What can hang from each mark:
z_142: z_907
z_952: z_18 z_480 z_878 z_977
z_808: z_878 z_977
z_117: z_480
z_907: z_18 z_142
z_18: z_117 z_907 z_952
z_977: z_808 z_952
z_480: z_117 z_952

Every row comes from one small tree of marks. Brackets hold a mark, then the marks that hang from it, in the order of their numbers. Every link used is in the known rows. Which tree was each row made from?
Known rows:
{z_977 z_808 {z_952 z_18 z_480}}: [-3.166  0.335 -1.910 -1.400  3.455 -4.390  2.003  0.289 -1.293 -0.178
 -4.904  1.794 -0.072 -2.615  0.127 -1.973 -0.084 -1.562  1.152  2.355
 -0.181 -4.844  0.901 -0.876 -2.243 -1.045  1.866 -1.709]
{z_117 {z_480 {z_952 {z_18 z_907} z_977}}}: [-2.530  1.543 -0.223  1.261  4.291  1.355 -1.594 -1.550 -0.245 -0.998
 -1.038  2.192 -0.093  0.819 -2.509 -0.596 -1.966 -2.940 -0.690 -0.100
 -4.948 -1.228  0.932  0.223 -2.553 -1.356  3.430  0.418]
{z_907 {z_18 z_952}}: [ 0.638  0.072  1.780  4.919  0.576  1.876 -5.280 -2.086  0.142 -4.320
 -0.673 -2.548  1.994  1.157 -2.904  1.063 -2.220 -0.130 -2.077  0.555
  3.305  2.583 -0.076 -0.583 -5.722 -0.164  1.463  2.150]
{z_977 z_808 z_952}: [-1.807  0.856 -1.513 -1.516  3.132 -3.602  0.751  1.421 -2.133 -2.249
 -4.456  5.248 -0.165 -2.408 -1.598 -4.222 -0.461 -1.353 -0.428  3.965
  2.078 -1.654 -1.001 -2.367 -3.317 -1.463  1.439  0.802]
{z_907 {z_18 {z_117 z_480}} z_142}: [-1.315 -1.367  1.003  1.789 -0.931  1.655 -5.930 -2.985 -1.645 -2.018
 -0.261 -2.816  2.204  0.345 -3.650  1.425 -4.007 -0.674 -3.306  3.798
 -0.953  4.028 -1.101  0.080 -5.620 -0.424  2.530  2.336]
{z_18 z_117 z_907 {z_952 z_878 z_977}}: [ 1.989  0.544  3.902 -1.283  3.293 -1.133  1.370  2.868  0.036 -1.437
 -0.863 -4.280 -0.470  2.457 -0.735  5.513 -0.737  1.128  4.937 -6.213
  2.090  2.092  0.669  7.659 -0.090  1.562  1.301 -2.190]
{z_907 {z_18 {z_117 z_480} {z_952 z_878 z_977}} z_142}: [ 0.750 -1.745  2.376  1.189  0.309 -0.096 -3.899 -2.802  0.811 -1.042
 -0.109 -4.666  1.905  0.093 -2.993  3.268 -3.484 -0.096 -0.509  0.311
 -0.054  4.134 -0.485  5.110 -2.740  2.601  2.250  0.972]
{z_142 {z_907 z_18}}: [ 1.454 -1.363  0.635  1.948 -0.660  0.895 -2.788  1.417 -0.268 -5.241
  0.449 -0.216  2.720  4.759 -3.258 -0.329 -3.210 -0.612 -4.120  5.977
  1.547  1.793  0.582 -4.348 -7.465 -1.915  1.196  4.307]
{z_480 {z_952 {z_18 z_117 {z_907 z_142}} z_878 z_977}}: [-2.755 -1.352  0.638  2.714  2.572  0.285  0.240 -0.892  1.693 -2.214
 -0.946 -1.354  0.789  3.744  1.270  4.584  0.181 -2.345  0.803 -2.074
 -1.676 -2.116  1.269  2.182 -1.517  0.408  2.375 -1.521]
{z_808 {z_977 z_952}}: [-1.922  3.260 -1.775 -0.099  1.664  0.271 -1.162  1.203 -3.726 -2.895
 -2.934  4.375  1.514  0.566 -2.956 -2.675  1.425 -1.108 -0.880 -0.337
  4.204  0.716  0.575 -2.787 -3.180  1.470  1.627  1.518]
{z_952 {z_480 z_117} z_878}: [-5.201  2.192 -0.712  3.057  3.102 -3.290  0.577  3.358 -2.630  2.461
 -2.881  0.415  0.441  1.000  0.198  0.715 -1.356 -2.080  0.328  2.067
 -1.292  0.815  0.744 -2.277 -2.845 -1.436  3.377 -0.918]
{z_808 z_878 {z_977 {z_952 {z_18 {z_907 z_142}}}}}: [-3.928  2.666 -0.715 -0.544  2.788  0.362  0.664  2.069 -3.498 -5.052
 -3.157  3.878  1.689  1.060 -1.306  0.274  4.056 -0.160  0.469 -0.489
  6.283 -4.189  1.956 -0.707 -0.888  0.959  2.729  2.448]
{z_142 {z_907 {z_18 {z_117 {z_480 {z_952 z_977}}}}}}: [ 1.160 -0.851  1.517  0.427 -0.008  1.725 -1.926 -0.995  0.145 -4.159
  0.529 -0.714  1.605  3.387 -3.772  0.034 -3.936 -1.551 -2.105  3.325
 -0.876  2.274  0.884 -2.805 -5.821 -0.890  0.911  2.472]
{z_117 {z_480 {z_952 {z_18 z_907} {z_977 z_808}}}}: [-2.818  1.295 -0.539  0.279  4.521  1.071 -0.973 -1.214 -0.361 -0.976
 -1.676  2.384 -0.589  0.168 -2.425 -1.000 -1.819 -2.882 -0.310  0.296
 -4.878 -1.491  0.617  0.234 -2.160 -1.855  3.321  0.108]
{z_952 z_18 z_878 {z_977 z_808}}: [-2.782 -1.852 -0.254 -0.483  2.436 -3.319  3.372  1.863  0.950  2.344
 -3.580 -0.255  0.383  1.989  2.495  2.171  2.865 -0.918  0.372  0.467
  1.291 -3.268  1.664  2.290  0.549  1.056  2.522 -2.430]
{z_977 {z_952 z_18 z_878}}: [-2.630  0.523 -0.825  2.481  2.897 -5.406  1.345  2.133  0.703 -1.254
 -3.097  1.528  1.311  0.156  0.558 -0.657  1.362 -1.387 -1.336  2.815
  1.348 -3.521  1.747  0.732 -2.700 -0.247  2.001  0.135]
{z_117 {z_480 {z_952 {z_18 z_907} {z_977 {z_808 z_878}}}}}: [-3.408  1.885 -0.184  0.215  4.979  1.153 -0.345 -1.418 -0.714 -1.703
 -1.952  3.427 -0.741 -0.074 -2.376 -0.629 -1.042 -2.674  0.299  0.405
 -3.789 -2.651  0.991  0.013 -1.393 -1.626  3.568  0.652]
{z_142 {z_907 {z_18 {z_952 z_480 z_878 z_977}}}}: [ 2.533 -1.290  1.587  1.322  0.401 -0.413 -0.907  1.091  1.256 -3.550
  0.289 -2.108  2.543  4.275 -2.621  1.222 -3.078 -0.284 -1.344  3.034
  1.255  1.386  1.580 -0.759 -5.229  0.723  1.313  2.949]
{z_18 z_117 z_907 {z_952 z_480 z_878 z_977}}: [ 1.160  1.141  3.671 -1.756  3.822 -1.633  2.673  2.369 -0.453  0.273
 -1.327 -5.404 -0.467  1.859 -0.515  6.136 -1.550  0.608  6.743 -6.885
 -0.019  0.958  1.429  8.127  0.538  2.390  1.784 -3.132]
{z_18 {z_117 z_480} {z_907 z_142}}: [-0.873  0.454  1.112 -2.161  2.365  0.779 -2.405  1.968 -3.261 -1.529
 -0.256 -1.707  0.059  1.554 -3.252  2.182 -3.468 -0.039  0.279  0.975
 -2.860  2.483 -0.980  3.293 -3.660 -2.683  3.057  0.766]
{z_952 {z_18 z_907} z_878}: [-2.789 -0.786  0.090  3.080  2.963 -2.577  0.794  4.472  0.974 -1.587
 -1.619 -2.641  1.106  4.115  1.587  3.832  2.097 -0.242 -1.280  1.945
  0.986 -3.225  1.841  3.142 -2.628 -2.406  3.091  0.004]
{z_907 {z_18 z_117 {z_952 z_878}} z_142}: [ 0.623 -1.870  2.201  3.195 -0.657  0.065 -5.152 -2.041  0.707 -3.209
 -0.183 -4.779  2.424  0.871 -2.407  3.840 -3.027  0.306 -1.727  1.758
  2.292  4.219 -0.631  3.354 -4.579  1.338  1.859  1.979]
{z_952 {z_18 z_907} {z_480 z_117} z_878 {z_977 z_808}}: [-4.611 -2.428 -0.455 -1.952  4.149 -2.913  4.675  3.827 -0.520  4.410
 -3.348 -4.925 -0.608  2.522  4.062  4.444  1.148 -1.146  4.105 -2.989
 -1.462 -3.431  1.500  3.526  0.877 -0.735  2.848 -6.027]
{z_952 z_977}: [-0.935  0.120  0.303  0.460  1.128  0.417 -1.061  0.356 -2.541  1.066
 -1.795  2.552  1.533  2.912 -0.941 -0.015 -0.750 -0.816 -0.768 -0.229
  1.161  0.559  0.280 -2.244 -2.943  1.586  2.281  0.449]
{z_142 {z_907 {z_18 z_117}}}: [ 1.267 -0.923  1.387  0.961 -1.129  1.005 -2.589  0.604 -0.584 -4.776
  0.293 -1.261  2.146  4.009 -3.335  0.394 -3.528 -0.366 -3.120  4.719
  1.472  2.420  0.765 -3.689 -7.046 -1.715  0.710  3.129]

Which tree is each row?
[-0.933  1.229  1.103  1.661  3.569 -2.343  0.409  1.447 -0.459  1.875
 -2.064 -0.843  0.519  1.023 -0.171  2.134 -1.482 -0.766  2.992 -3.468
  1.057  1.742  1.113  2.057 -0.793  2.273  2.439 -1.749]	{z_18 {z_952 {z_480 z_117} z_878 z_977}}
[-2.779 -0.174 -1.555 -0.602  3.688 -5.962  2.962  2.502  0.382 -1.353
 -4.818  2.651 -0.333 -1.999  0.638 -1.928  1.794 -1.378 -0.172  3.992
  1.943 -4.163  0.492  0.826 -1.457 -1.254  1.804 -0.786]	{z_977 z_808 {z_952 z_18 z_878}}
[-1.731 -2.185  1.370 -1.830  2.658 -2.577  2.815  2.352  0.874  2.527
 -1.309 -4.559  0.460  3.227  1.605  5.361  0.798 -0.347  1.691 -1.933
 -2.164 -1.697  1.968  7.237  0.789  1.225  3.072 -2.964]	{z_952 {z_18 {z_117 z_480} {z_907 z_142}} z_878 z_977}
[-4.968 -0.857 -1.208  5.279  2.832  3.392 -4.843 -0.106 -0.508 -4.206
 -0.798 -0.612 -0.115  3.303  0.948  1.435 -1.691 -2.842 -1.545 -1.531
 -0.378  0.682 -0.630 -5.060 -5.353 -6.266  1.838 -2.119]	{z_480 z_117 {z_952 {z_18 z_907}}}
[-2.740 -1.231  0.727 -1.911  1.758 -3.327  3.715  1.030  0.486  2.764
 -3.822 -1.718 -0.466  0.940  2.232  3.192  2.509 -0.835  1.765 -1.220
  1.362 -2.091  1.772  3.322  1.244  1.157  1.794 -4.110]	{z_952 {z_18 z_117} z_878 {z_977 z_808}}
[-3.915 -0.899 -0.596 -1.082  3.175 -4.370  5.056  1.167  0.271  4.944
 -4.224 -2.077  0.399  1.266  2.716  3.097  1.739 -1.495  2.860 -0.656
 -1.736 -5.022  2.842  2.970  1.342  2.538  3.169 -3.760]	{z_952 z_18 z_480 z_878 {z_977 z_808}}
[-4.630  4.176 -0.603 -0.626  3.404  0.164  2.082  1.665 -3.988 -3.857
 -3.883  3.475  1.147  0.487 -1.143  0.394  3.948 -0.527  2.169 -1.681
  4.946 -5.211  2.993 -0.898 -0.286  1.235  2.779  1.217]	{z_808 z_878 {z_977 {z_952 {z_18 z_907} z_480}}}
[-3.200  2.927 -1.873  0.430  2.318 -1.804  1.387  1.489 -2.199 -0.920
 -3.641  1.813  1.524  0.479 -1.226 -0.583  2.401 -1.431  0.481 -0.917
  2.551 -1.725  2.179 -0.409 -1.443  2.355  2.137 -0.256]	{z_808 {z_977 {z_952 z_18 z_480 z_878}}}
[ 0.106 -1.487  1.851  2.665 -0.761  1.310 -5.800 -3.606 -0.463 -2.505
 -0.182 -5.371  2.615  0.506 -2.847  3.734 -4.258  0.076 -0.744  0.529
  0.933  3.652 -0.536  2.123 -4.984  1.256  1.961  1.271]	{z_907 {z_18 z_117 {z_952 z_480}} z_142}
[-2.959 -1.369 -0.823  1.533  2.032 -0.452 -1.393  1.109 -1.442  0.056
 -1.293 -4.473  2.132  3.801  0.880  4.236 -1.342 -0.429 -0.144  0.594
 -2.447 -3.933  1.722  1.269 -3.872 -1.726  3.720 -0.562]	{z_952 {z_18 {z_907 z_142}} z_480}
[-3.854  0.493 -1.751  1.698  2.691 -3.205 -0.313  0.625 -1.681  0.448
 -3.175 -0.016  0.960 -0.349  0.686 -0.867 -0.984 -1.917  0.076  0.635
 -0.440 -2.684  1.317 -2.419 -3.503 -1.736  1.904 -2.233]	{z_977 {z_952 z_18 {z_480 z_117}}}
[-3.472  0.567  0.154 -2.756  4.043 -3.156  3.087  1.821 -1.782 -3.780
 -4.719  2.115 -1.097 -2.204  0.360 -0.248  2.050 -0.312  2.209  1.394
  3.503 -5.687  0.813  0.819 -0.732 -2.711  1.509 -0.987]	{z_977 {z_808 z_878} {z_952 {z_18 z_117 z_907}}}
[-2.296  3.438 -1.561  0.249  2.186 -1.164  0.416  2.351 -2.839 -2.580
 -3.189  4.204  1.406  0.465 -2.534 -2.153  2.146 -1.145 -0.606  0.084
  4.035  0.284  0.772 -1.437 -2.270  1.971  1.846  1.485]	{z_808 {z_977 {z_952 z_878}}}
[-4.568  1.111 -0.745  3.468  2.645 -4.177  1.859  1.796  0.148  2.276
 -3.052 -2.210  1.416  1.815  1.494  3.000  0.908 -1.721  0.022  1.974
 -1.880 -4.207  3.216  1.166 -1.811  0.095  3.731 -1.141]	{z_952 z_18 z_480 z_878}
[-2.872 -1.984  1.052 -1.475  2.342 -3.136  4.207  1.786  0.034  4.231
 -1.967 -6.776  1.102  3.668  2.974  7.419  0.445 -0.478  4.017 -3.249
 -3.021 -3.623  3.000  7.083  0.986  2.678  3.152 -4.431]	{z_952 {z_18 z_117 {z_907 z_142}} z_480 z_878 z_977}
[-3.699 -0.551  0.416  0.852  2.482 -3.507  2.123  2.521 -0.101  1.387
 -2.009 -6.088  1.014  2.667  1.635  6.427 -0.098 -0.629  1.964  0.132
 -2.621 -3.275  2.585  5.270 -1.231 -0.649  3.469 -2.404]	{z_952 {z_18 z_117 {z_907 z_142}} z_480 z_878}
[ 1.285 -3.538  1.040  2.047 -0.293  1.350 -5.360 -2.763  0.500 -3.008
 -0.277 -3.190  2.964  1.594 -2.262  2.295 -2.916  0.220 -2.049  1.538
  2.554  2.821 -1.320  1.822 -4.669  1.864  2.105  2.413]	{z_907 {z_18 {z_952 {z_977 z_808}}} z_142}
[-2.758  0.566 -0.636  1.265  4.031 -5.519  3.092  2.972  0.143 -0.230
 -3.024 -1.068  1.174  0.684  1.081  1.167  0.618 -1.285  1.335  1.191
 -0.988 -4.922  2.337  2.877 -2.052  0.078  2.544 -0.950]	{z_977 {z_952 {z_18 z_907} z_480 z_878}}
[-5.417  1.208 -0.977  5.876  3.268  0.840 -3.373  0.816 -0.785 -3.051
 -1.635  3.009 -0.274  1.857 -0.070 -0.357 -1.601 -3.598 -1.797  0.898
 -0.100  2.762 -1.158 -5.689 -4.584 -4.217  2.246 -0.484]	{z_480 z_117 {z_952 z_878}}
[-1.588 -1.673  0.783 -4.426  2.550  0.334  1.661  0.445 -1.204  1.559
 -2.554 -3.070 -1.085  1.260  0.582  2.798  0.194 -0.340  2.601 -3.277
 -1.383 -1.947  0.932  3.640  0.004 -1.093  1.904 -4.275]	{z_952 {z_18 {z_117 z_480} z_907} {z_977 z_808}}
[ 2.617 -0.671  2.358  0.028  0.481 -0.149 -0.956  0.618  1.123 -3.502
  0.402 -2.066  1.544  2.874 -3.544  0.894 -3.491 -0.365 -1.081  2.447
  0.651  2.882  1.253  0.467 -4.577  0.215  0.987  2.244]	{z_142 {z_907 {z_18 {z_117 z_480} {z_952 z_878 z_977}}}}
[-3.598  0.410 -0.598 -0.083  1.985  0.267 -0.470  0.372 -4.242  4.252
 -2.382  0.078  0.800  2.055  0.422  0.519 -2.539 -1.789  1.792 -2.383
 -1.585  1.116  0.473 -3.839 -2.391  0.685  2.493 -2.950]	{z_952 {z_480 z_117} z_977}
[-1.556 -2.934  1.347 -0.921  1.572 -2.321  2.475  2.579  0.765  1.630
 -1.376 -5.114  1.021  4.483  2.782  6.417  1.589  0.113  1.567 -2.069
  0.114 -1.911  1.817  6.368  0.202  1.409  2.547 -3.072]	{z_952 {z_18 z_117 {z_907 z_142}} z_878 z_977}
[-1.596  0.831  1.799  2.630  0.483  2.841 -3.762 -3.944 -1.086 -2.100
 -1.086 -1.861  0.646 -0.213 -3.358  0.676 -2.961 -1.850 -0.874 -0.026
 -1.142  2.850  0.089 -0.919 -4.446 -0.141  1.428  0.066]	{z_907 {z_18 {z_117 {z_480 {z_952 z_977}}}}}
[ 0.656 -2.336  1.125  4.703 -0.036 -0.139 -5.526 -1.065  1.223 -3.846
  0.096 -3.302  3.287  1.960 -2.328  2.761 -2.610  0.142 -3.114  3.435
  2.476  2.987 -0.814  2.517 -5.281  1.112  2.571  3.683]	{z_907 {z_18 {z_952 z_878}} z_142}
[-3.649  2.547 -2.274  0.126  1.772  0.110 -0.795  0.764 -3.507 -1.103
 -3.324  1.529  1.226  0.393 -1.306 -1.277  1.280 -1.449  0.157 -2.134
  2.829 -0.509  1.328 -2.819 -2.535  0.658  1.683 -1.206]	{z_808 {z_977 {z_952 z_18 {z_480 z_117}}}}
[-4.151  4.548 -0.024 -1.620  3.562  0.425  1.677  1.441 -3.848 -4.273
 -3.594  4.051  0.350 -0.559 -2.137 -0.338  3.806 -0.589  1.814 -1.659
  4.974 -3.778  2.601 -0.077  0.170  0.467  2.477  1.188]	{z_808 z_878 {z_977 {z_952 {z_18 {z_117 z_480} z_907}}}}
[ 0.478 -2.104  0.773  3.999 -0.244  1.198 -6.140 -2.741 -0.009 -3.069
 -0.061 -4.103  3.498  1.483 -2.744  2.776 -3.981 -0.093 -2.298  2.184
  0.992  2.377 -0.610  1.293 -5.715  1.343  2.692  2.995]	{z_907 {z_18 {z_952 z_480}} z_142}
[-3.889  2.019 -1.122  1.723  3.676 -5.372  1.646  2.788 -1.910  0.719
 -3.452  2.086  0.651 -0.858 -0.052 -1.712 -0.944 -2.147  0.648  2.322
 -0.298 -1.027  0.715 -1.276 -2.824 -0.191  2.283 -0.723]	{z_977 {z_952 {z_480 z_117} z_878}}
[ 1.753  0.215  3.564 -2.743  3.659 -1.396  2.461  3.100 -0.037 -1.477
 -1.785 -3.742 -1.287  1.334 -0.741  4.895 -0.466  1.252  5.576 -5.597
  2.361  1.760  0.018  7.702  0.496  0.938  1.138 -2.571]	{z_18 z_117 z_907 {z_952 z_878 {z_977 z_808}}}
[ 0.812 -2.033  2.007  2.798 -1.172  1.657 -6.711 -3.236 -0.037 -3.673
  0.052 -4.660  2.579  0.856 -2.851  3.322 -3.737  0.464 -1.959  1.120
  2.347  4.432 -1.136  1.798 -5.407  0.616  1.640  1.936]	{z_907 {z_18 z_117 z_952} z_142}
[-1.461  0.176  1.405 -1.623  3.132  0.641 -1.000  0.964 -1.649 -1.728
 -0.221 -1.481 -0.284  1.935 -2.478  3.153 -3.120 -1.070  1.459 -0.613
 -4.224  1.774 -0.559  4.426 -2.197 -1.211  3.004  0.022]	{z_18 {z_117 {z_480 {z_952 z_878 z_977}}} {z_907 z_142}}
